What can hang from each mark:
W: K Z
D: V
H: Q
U: P
Q: D H K X
X: Q
K: Q W
P: S U
S: Z
M: V
Z: W
V: D M

Known rows, with every way that one mark hangs from another:
H(Q(D(V(M)) K X)): [-46   3  22  -4  17 -11  17   1  15 -33   2 -11  24 -32  14   8 -16  42
 -34  58   2 -17   7  22   3 -17   9 -34  18  20  -4  -4   5  36  -6  12
   8  -4 -32   0  -1 -12 -32 -40 -17  29  38   4  -7   8  29  37  -9 -26
 -15 -41 -14]
H(Q(D K)): [-35  -3   5   5  30   7  -3   2   4  -2   3  -6  15 -26   1   7   6  24
 -27  36  -7 -20  10  16   2  -2  20 -35  14  13 -11 -10  10  29  11  13
   2 -14  -9  -9  -2 -24 -10 -39  -4  34  38   7 -22  13  27  34  -7 -36
  10 -21 -11]
Q(H K X): [-54 -23  47 -13  -2 -23  12   6  -4 -39  32 -27  12  -8   0 -24  -4  26
 -16  19   4 -17 -25  -8 -20  -7   5 -25  33  10  21  10  35  37  -2 -12
  19   7 -22  51   0 -16 -40 -29 -14  22  42  20  -1 -24  36  -5 -31 -11
 -41 -67  -2]
Q(H): [-10  -2  12  -5   0 -10  11  -8  -1  -1  28  -8  -3   2 -18 -19   2   2
 -12   1   6 -18  -9 -17  -8  -7  -8  -5  10  -1   4   9  31  17   8   0
   3   2  -2  18   2 -15  -7 -12  -3   1   6   5  -5  -5   8 -11 -19  -7
 -14 -37  -2]
Z(W(K(Q(D(V) H X)))): [ -1  -7  19  -8  -8 -41  21  40  21  -2  18  -8   9 -20  13  13 -28  25
 -25  31  22 -12  -5  -1  -2 -24  16 -25  25   8  -6   5  13   9 -19 -18
 -13  -3  -5  -4 -20  10 -21  -9  -9 -13  26  12   8   1  23   2   0  -7
 -10 -20 -19]
K(Q(D(V) H) W(Z)): [-20 -17  51 -55  33 -28  40  -8   9   2  41  21   5  36  11  16  13  61
 -21  42  -7 -26  -6  15  -8  13   4 -45  21   3 -21  44  25  60   9  -5
 -18  25 -27 -34  11 -43   1 -22  -5   2  19 -23  23 -35  21 -19 -16  -5
 -32 -27  -4]
Q(K X): [-44 -22  36  -9  -2 -14   0  16  -4 -38   4 -17  14 -13  17  -7  -6  22
  -5  20  -3   1 -16  11 -14   0  11 -22  22  13  17   1   4  21  -9 -13
  15   6 -20  31  -3  -1 -33 -17 -12  20  37  13   3 -18  26   5 -13  -3
 -27 -30   1]
P(S U): [ -6 -20 -11   3   2  -2  17 -35  18  -4 -31  35 -28 -11 -21 -20 -15 -33
  18 -20  -2   8  19 -21 -36 -17 -39  -5   2  18   2 -12   1   5  12 -33
  22   5 -16  12   6  -8 -15  13  18   0   0   6  30  28 -22  -6 -11  13
  11  17  17]
D(V): [ 12  30  21  -7 -18 -17  23 -21   6 -11 -11 -18  12  -7  10   8 -28   6
 -13   8  17  -4  11   5  -2 -13 -12   2 -11   1  -6   1  -4   5 -23   1
 -12   1 -20   3   9  -1   2  10   3  -8 -12  -5  -1   4 -18   6   2  17
 -27  -9  -4]
U(P(S(Z(W(K(Q)))))): [  1 -25   9 -16 -17  -3  -9  21  36  46  -7  -8 -28   1 -21  -3  21   2
  -2   8   2  35  17  -5  -3 -11 -15 -28  21  12 -12   9 -11  11   3 -21
  -4  -6  -5 -26 -27   7  -6  20   9  12  16   8  20   2  15   2 -19   1
   5  18   4]
S(Z(W(K(Q(H))))): [ -6 -20   9  11 -23 -16  20  37  11  15  30 -25  -3 -11  -5   1 -14  13
 -24   0  -2  -3 -10 -16   9 -24  -3 -34  27  -3   4  -6   8 -11 -18   0
  -5  -4   3 -12 -42  21 -27  -9   4  -3  16  -4  16   5  15  -1 -28 -14
  -6 -13 -25]
X(Q(K(W))): [-22   0  33 -20  12 -14   9   8 -10  -6 -20   0   2   3   2  10  36  14
 -19  27  30 -14 -13  10 -28   0  26 -26  21  32  14   2  14  13 -11   2
   1  -2 -13  10 -11 -35  10 -26   5  34  28 -16  -8 -10  25   6   7 -35
   2  -1  -1]
W(K(Q(D)) Z): [-41 -52 -20 -17  -2  -8  28  31  -3   6  12  17   7  24  14  30  -5  43
 -38  26  10  -7  11  12 -11   7  -4 -15  21   5 -44   2 -16  24  -8  -5
 -23  -8 -33 -49  -8 -17 -10 -14  11  11  50   9  13   0  29 -10  11 -11
  28  -6   8]
V(D M): [ -5 -32 -10  -6  -5  17   9   3  21 -38 -10   1 -11   5 -22 -26  31  35
   1  39  28  -3   2 -12  17 -18 -31  37   0  14  23 -10 -36   0 -26  14
  -1  -3 -20   1  -1  37 -33   1 -25 -15 -19 -12 -10  22   1   3 -20  18
  18 -17   7]
Q(D(V(M)) H K(W) X): [-47 -10  82 -29  14 -51  46 -18  11 -63  24 -10  40 -11   2  -8   7  73
 -19  41  24 -32  -8 -14 -17  -8   4 -43  36  18  23  38  32  79 -10  -1
  -1  27 -46  43   5 -32 -50 -60 -42  13  39  -3   8 -30  22  25 -32  -8
 -56 -82   6]
X(Q(D(V(M)) H K(W))): [-28  11  53 -27  15 -31  36 -11  -5 -26 -12   0  26  -2 -12   8  34  45
 -38  37  50 -28 -12  -8 -31 -18  14 -25  27  32  12  20  32  49 -11  12
 -13   4 -27  28  -5 -49  -8 -49 -10  26  38 -16 -15  -2  24  22  -7 -32
 -12 -39   0]
Z(W(K(Q))): [  9 -12  -1   1  -9 -28   7  46  19  13  10  -6  -6 -17  10  11 -11   8
 -14  20  16  -8  -3  -1   5 -13  19 -20  22   6 -10 -10  -4 -10 -21 -13
 -12 -11   4 -20 -25  12  -7  -1  -3 -11  15   9   5   5  24  -4   6 -11
  10   5 -17]
X(Q(D(V) H K)): [-30  13  45 -19  11 -20  26  -4 -17 -22 -15  -7  35  -7  -9  11  13  34
 -45  31  45 -18 -13  -1 -37 -24  14 -16  18  26   9  15  41  42  -5   6
 -16  -6 -17  39  -2 -42  -5 -39   4  25  52  -2 -24  10  21  22  -5 -26
 -11 -36  -5]
P(U): [ -1 -15 -13  16   6  -4  17 -16   8 -20 -20  15  -3 -14  -8 -16  -8 -14
   7 -15  -9   8  -1   0 -15 -22 -18  11   8   9   2 -13   0  -2  -2 -30
  10  -3 -18  10   9   2  -3  -2  11   1 -10  -8  -1   9  -8   1  -7   1
   6  -2   3]
V(D): [ -7 -23   1  -9   3  19  -7   5   4 -10  -2  -6  -8   7 -13 -21  10  19
   2  23  13   2   3  10  -1  -9 -23  24 -11  11  26   3  -8   1  -3 -14
  -2   0  -5  12   7  32 -12  15  -1 -11  -3   0  -8  14  -8  -3 -11  18
   5  -6   3]
W(K(Q(H X)) Z): [-54 -55 -12 -25 -13 -18  33  34   0  -2  35   8  -7  28  16  12 -16  36
 -41  34  10 -13  -3  13 -15   2 -11 -20  30  10 -34   2  -3  20 -12 -15
  -4  -5 -39 -36  -9 -13 -22  -9   7  14  50  11  21 -14  40 -29   1 -15
   6 -30   3]
U(P(S(Z))): [ -2 -16   8 -10 -13   7 -12   0  30  41 -11  -5 -22   6 -28  -9  23  -2
   6  -6  -4  40  16  -5 -10  -8 -21 -15  13  10  -3  12  -8  15  11 -16
  -1  -1  -6 -15 -18   3  -3  21   8  10   7   6  17   0   3   7 -22   7
   1  14  11]
Q(D(V) H K X): [-51  -5  71 -18   8 -36  32 -11  -5 -56  19 -21  50 -19   4  -4 -21  59
 -32  30  18 -17 -11  -6 -26 -19   1 -26  25  12  18  30  45  70   0  -9
  -5  15 -33  59   9 -24 -48 -46 -21  11  58  18  -3 -13  20  24 -29   0
 -54 -79  -2]
M(V): [  5   3  12  -1   3  10   3   3  17  10   2  -5 -19  11  11   0   9  16
   0 -19 -21 -10 -10  10 -10 -14   1  -4  23  23 -14  25 -12  23 -10 -21
  -8 -23   1   0   7 -12   9 -14   9  11   2 -21  -5  -3  -8 -18 -12   7
   2 -10   8]
W(K(Q(H))): [-15 -32   1 -21 -15 -10  26  23  -1   9  17  -5 -24   4   3   1   1   2
 -33  26  15 -31  15  -6  18  11   5 -33  12   1 -23   5   0   5  -7  -2
   1  -6 -21 -16 -15 -15  -7 -11  -2  38  25  10  -3  -6  31 -22   3 -28
   5 -15  -1]
H(Q(D(V) K(W) X)): [-44   4  37 -13  27 -20  16  -5  12 -19  11  -7  20 -25  19   9 -13  42
 -28  55  -3 -25   9  31  -2  -4  16 -54  18  24   0  10  14  43   1  -2
  11   5 -30  -3   0 -21 -22 -39 -16  32  34  -3   2 -11  25  31  -6 -33
 -25 -34 -11]
X(Q(D H K)): [-37  -1  35 -16  21 -11  14   5 -17 -17 -10   2  28  -3 -13   5  28  31
 -39  27  37 -17 -19  -4 -38 -18  20 -16  24  27  13  13  44  39   7   7
  -9  -6  -8  38  -7 -42  -6 -46   4  30  57   0 -24   6  29  20  -6 -34
   1 -33  -3]

Rows:
[-42 -37  50 -59  40 -28  30  11  10  -9  54  30   3  40  18   8  10  68
 -16  53 -19 -18 -20  26 -12  13   9 -51  31   9  -6  54  32  60  21 -17
  -1  33 -24 -24   3 -29 -18 -26 -13   7  36 -18  41 -50  37 -25 -17 -10
 -35 -36  -4] : K(Q(D H X) W(Z))
[-52 -17  62 -22  16 -42  39  -7  11 -61   3   2  50  -3  21  19   2  83
 -12  39  18  -7  -4   9 -24  -3   3 -29  34  22  10  24  -2  68 -22  -3
 -12  24 -51  11   4 -19 -45 -46 -33  -1  40  -8  20 -27  16  31 -14   6
 -35 -49  10] : Q(D(V(M)) K(W(Z)) X)
[-25 -32  41 -52  41 -20  26   3   7   7  47  29  -1  39   8  11  25  57
 -15  39 -16 -24 -12  13  -7  20   8 -45  26   2 -18  45  27  56  21  -5
 -12  24 -16 -35   5 -40   0 -26  -8   7  24 -21  25 -37  29 -21 -18 -12
 -19 -23  -2] : K(Q(D H) W(Z))
[-13 -29  -7  10 -11   4  23 -29  16   2 -21  22 -25 -12 -25 -23 -19 -29
  11 -30 -15  13  14 -28 -31 -24 -47 -17   9  17  11 -15   3  -3   8 -29
  24   8 -16   9 -11   5 -25   8  22   1   1  -2  42  30 -26  -3 -29  10
   5  13   9] : P(S(Z) U)
[ -9 -32 -11  19 -17 -13  26 -11  27   6 -17  20 -25 -23 -23 -19 -24 -27
   8 -29  -1  11  15 -35 -34 -33 -41 -22  19  20   8 -21   0  -9  -3 -35
  17   3 -13   4 -24  12 -30   8  21  -9   6   4  44  36 -19   1 -26   6
  13  14   5] : P(S(Z(W(K))) U)
[-61 -26  56 -13  23 -25  16   3  -8 -48  28  -9  41 -14  -2 -11  -2  55
 -23  24   7 -13 -19  -8 -25  -9  10 -28  32   9  22  29  46  67  16  -9
   4  13 -20  59   3 -23 -48 -54 -22  17  65  22  -3 -16  31  20 -30 -10
 -35 -73   0] : Q(D H K X)
[  4 -14   9  -7 -13   0 -15  10  37  43  -7  -7 -19  -2 -26  -8  20   0
   9  -7   0  43  10  -6 -12 -16 -17 -18  18  12  -1   7  -5  13   5 -21
  -5  -4   1 -15 -22  11  -7  22   6  -2   7   8  19   3   5   9 -20  10
   4  15   6] : U(P(S(Z(W))))
[-55 -14  15 -10  21 -12   4   9  13  -7  24  -9  -3 -10  19   1   0  28
 -19  49 -15 -21  -2  32  -9   3  13 -48  27  25  -4  -8   5  23  -2  -7
  23   1 -26 -20  -4 -19 -19 -26  -8  31  29  -3   9 -16  38   8  -7 -36
 -12 -28 -10] : H(Q(K(W(Z)) X))
[-16 -25  16   9 -15 -21  22  42  10   5  31 -18  12 -11  -2   5 -21  29
 -25   7  -4  -1 -11 -12   5 -26   0 -37  30   0  11   6  15   0 -11  -6
  -4   3  -1  -3 -43  25 -37 -18  -3  -6  31  -1  24   2  19   7 -29 -14
 -11 -23 -25] : S(Z(W(K(Q(D H X)))))
[-36 -18  42  -4  23 -12  10 -10 -11 -26  18 -11  34 -13 -18 -10  21  41
 -20   7  12 -20  -8 -26 -19  -1  12 -21  26   1   5  15  41  63  15   8
 -15   3 -10  42   6 -38 -25 -53 -13  17  50  18 -25  -1  19  24 -30 -13
 -10 -55   4] : Q(D H K)
[-30   0  40 -25  10 -21  17   2 -11  -7   0  -6   1   6 -10  -3  37  17
 -27  27  34 -27 -19  -4 -34  -5  20 -29  29  31  15   9  36  26  -5   0
   3   0 -14  24  -8 -45   3 -33   2  35  32 -13 -12 -12  32  -1  -7 -41
  -8 -26  -2] : X(Q(H K(W)))
[  2 -21   4  -5 -20  -5  -9  16  38  45  -9  -9 -22  -1 -26  -7  20  -1
   3  -6   7  37  19 -10 -10 -14 -18 -21  20  14  -7   5 -12  10   0 -23
  -5  -6  -6 -19 -27   9  -8  18   6   5  12  11  18   4   7   9 -16   1
  10  16   8] : U(P(S(Z(W(K)))))
[-29 -24  42 -42  25  -5  17  19   0 -19  30  12   7   9  10   2 -12  40
 -28  48 -17 -11 -19  18   7  -5  10 -33  12  -3  -1  41  35  39  26  -6
   6  15  -7  12  -1  -9 -22 -20 -10  19  42   4  11 -20  36 -13 -19  -8
 -32 -35 -15] : K(Q(D H X))
[-33  13   8  -5  18  -9  20   1  18 -23   6   4  20 -24  12  10 -27  35
 -34  58  -1 -14   9  27   8 -23   0 -24   8  18  -5   6   6  25   1   9
  10   0 -22  -9  -3   0 -27 -28 -17  13  23  -3   4  10  20  31  -1 -23
 -13 -32 -18] : H(Q(D(V(M)) X))
[  0 -12  12  13 -25 -20  31  32  17   0  12 -21  12 -17   1  12 -14  30
 -26  10   6   1  -2 -18  15 -29  -4 -27  24  -1   2  -6  -9  -5 -30  10
 -15  -2  -8 -19 -41  25 -32 -15  -5  -9  13 -11  16  14   8  16 -24  -7
  -4 -11 -23] : S(Z(W(K(Q(D(V(M)))))))
[-39 -50 -24 -17 -11  -8  25  32  -1  11  15  10  -8  26  16  22  -5  27
 -35  25   9  -8   8  13  -9   9  -7 -12  20   5 -43  -9 -21   9 -18  -6
 -14 -12 -35 -53 -10 -13  -8  -1  14  12  38   6  15  -3  31 -22  11 -12
  25  -3   6] : W(K(Q) Z)
[-29 -22  29 -11  10 -18   5  -2   0  -8  11  -6   5   7   7   2  32  29
   7   5   2 -10  -4   0 -22  22  12 -28  28  11  -3  -4  -6  31 -14  -3
  -6   6 -24 -11   4 -30  -3 -21  -3  11  17  -6   2 -23  15   2 -12  -7
  -6 -12  12] : Q(K(W(Z)))
[-18 -12  71 -59  27 -36  43  -1  18 -24  36  15  -1  20  16   2   9  57
 -17  62  -6 -32  -7  12  14   6   9 -58  19   9   5  57  26  53   7  -3
   5  36 -28  -6   0 -24 -19 -29 -30  19  13 -25  29 -44  30 -14 -18 -12
 -54 -38  -9] : K(Q(D(V(M)) H X) W)
[-53 -46   0 -27  -8 -24  42  26  -1  -9  30   8  14  23  16  22 -25  53
 -48  39  16 -14   5  15 -18  -5 -11 -19  26   9 -37  13   1  36 -11 -14
 -15  -1 -44 -31  -5 -17 -26 -17   4   8  57  11  21  -7  32 -16   1  -9
  -1 -37   4] : W(K(Q(D(V) H X)) Z)
[-19 -30  32 -48  42 -12  18   9   7   8  27  33   1  38  20  25  24  56
  -7  38 -21 -11  -5  25  -3  24  15 -42  19   4 -20  37   5  44  15  -4
 -16  24 -15 -49   4 -29   6 -18  -5   6  21 -25  28 -35  23 -16  -4  -7
  -8   3   0] : K(Q(D) W(Z))
[-44  -8  39 -25  28 -23  22   2 -13 -13   1  10  27  10  -9  10  38  45
 -35  27  37 -21 -18   0 -46 -10  18 -26  34  32  10  19  41  50   4   1
 -13   2 -18  21  -5 -53  -3 -49   3  23  55 -10 -11  -7  31  14  -7 -36
   0 -32   1] : X(Q(D H K(W(Z))))
[-40  -7  35 -25  13 -22  18   3 -11  -7   4  -2   4  13  -7   1  37  25
 -29  26  34 -22 -23   0 -43  -8  14 -24  34  32   8   6  35  29  -7   0
  -1   0 -20  15  -6 -48   2 -32   8  28  38 -11  -8 -11  32  -3  -6 -36
  -4 -28   0] : X(Q(H K(W(Z))))
[-11 -37  -2   7 -15 -13  31  -8  26   6  -6  18 -33 -18 -24 -22 -24 -22
  -1 -16  -6   3  11 -33 -28 -32 -39 -31  23  16   6 -15  11  -3   1 -34
  19   4 -14   3 -22   5 -30   5  20  -1  13   4  42  30  -7  -9 -33   1
   4   3  -1] : P(S(Z(W(K(Q(H))))) U)
[ -3 -15   0  24 -26 -17  15  33  11  14  19 -23   4 -15  -4   5 -14   9
 -15 -12   2   3  -5 -17   4 -23  -5 -24  25   1   9 -12  -1 -18 -22  -1
  -7  -5   3 -11 -42  29 -25  -8   2 -12  10  -3  18   9   4   9 -19 -12
   3  -4 -20] : S(Z(W(K)))
[-15 -28  26 -48  25 -13  16  12  10  14  30  23 -21  41  21  15  22  36
  -2  37 -23 -12  -8  25   1  26  12 -42  18   5 -21  23  -5  23   2  -7
  -3  19 -18 -54   3 -25  11  -1   2   9   4 -26  30 -39  26 -31  -6  -7
 -13   7  -2] : K(Q W(Z))
[  0  -7  61 -54  28 -28  39 -10  16  -8  30  14  -4  18   6   5  22  48
 -17  51  -1 -38   0   1  19  14  11 -52  15   0  -7  45  21  50   6   9
  -8  27 -22 -17   3 -35  -2 -29 -22  20   2 -26  14 -33  22 -10 -18 -12
 -38 -27  -6] : K(Q(D(V(M)) H) W)
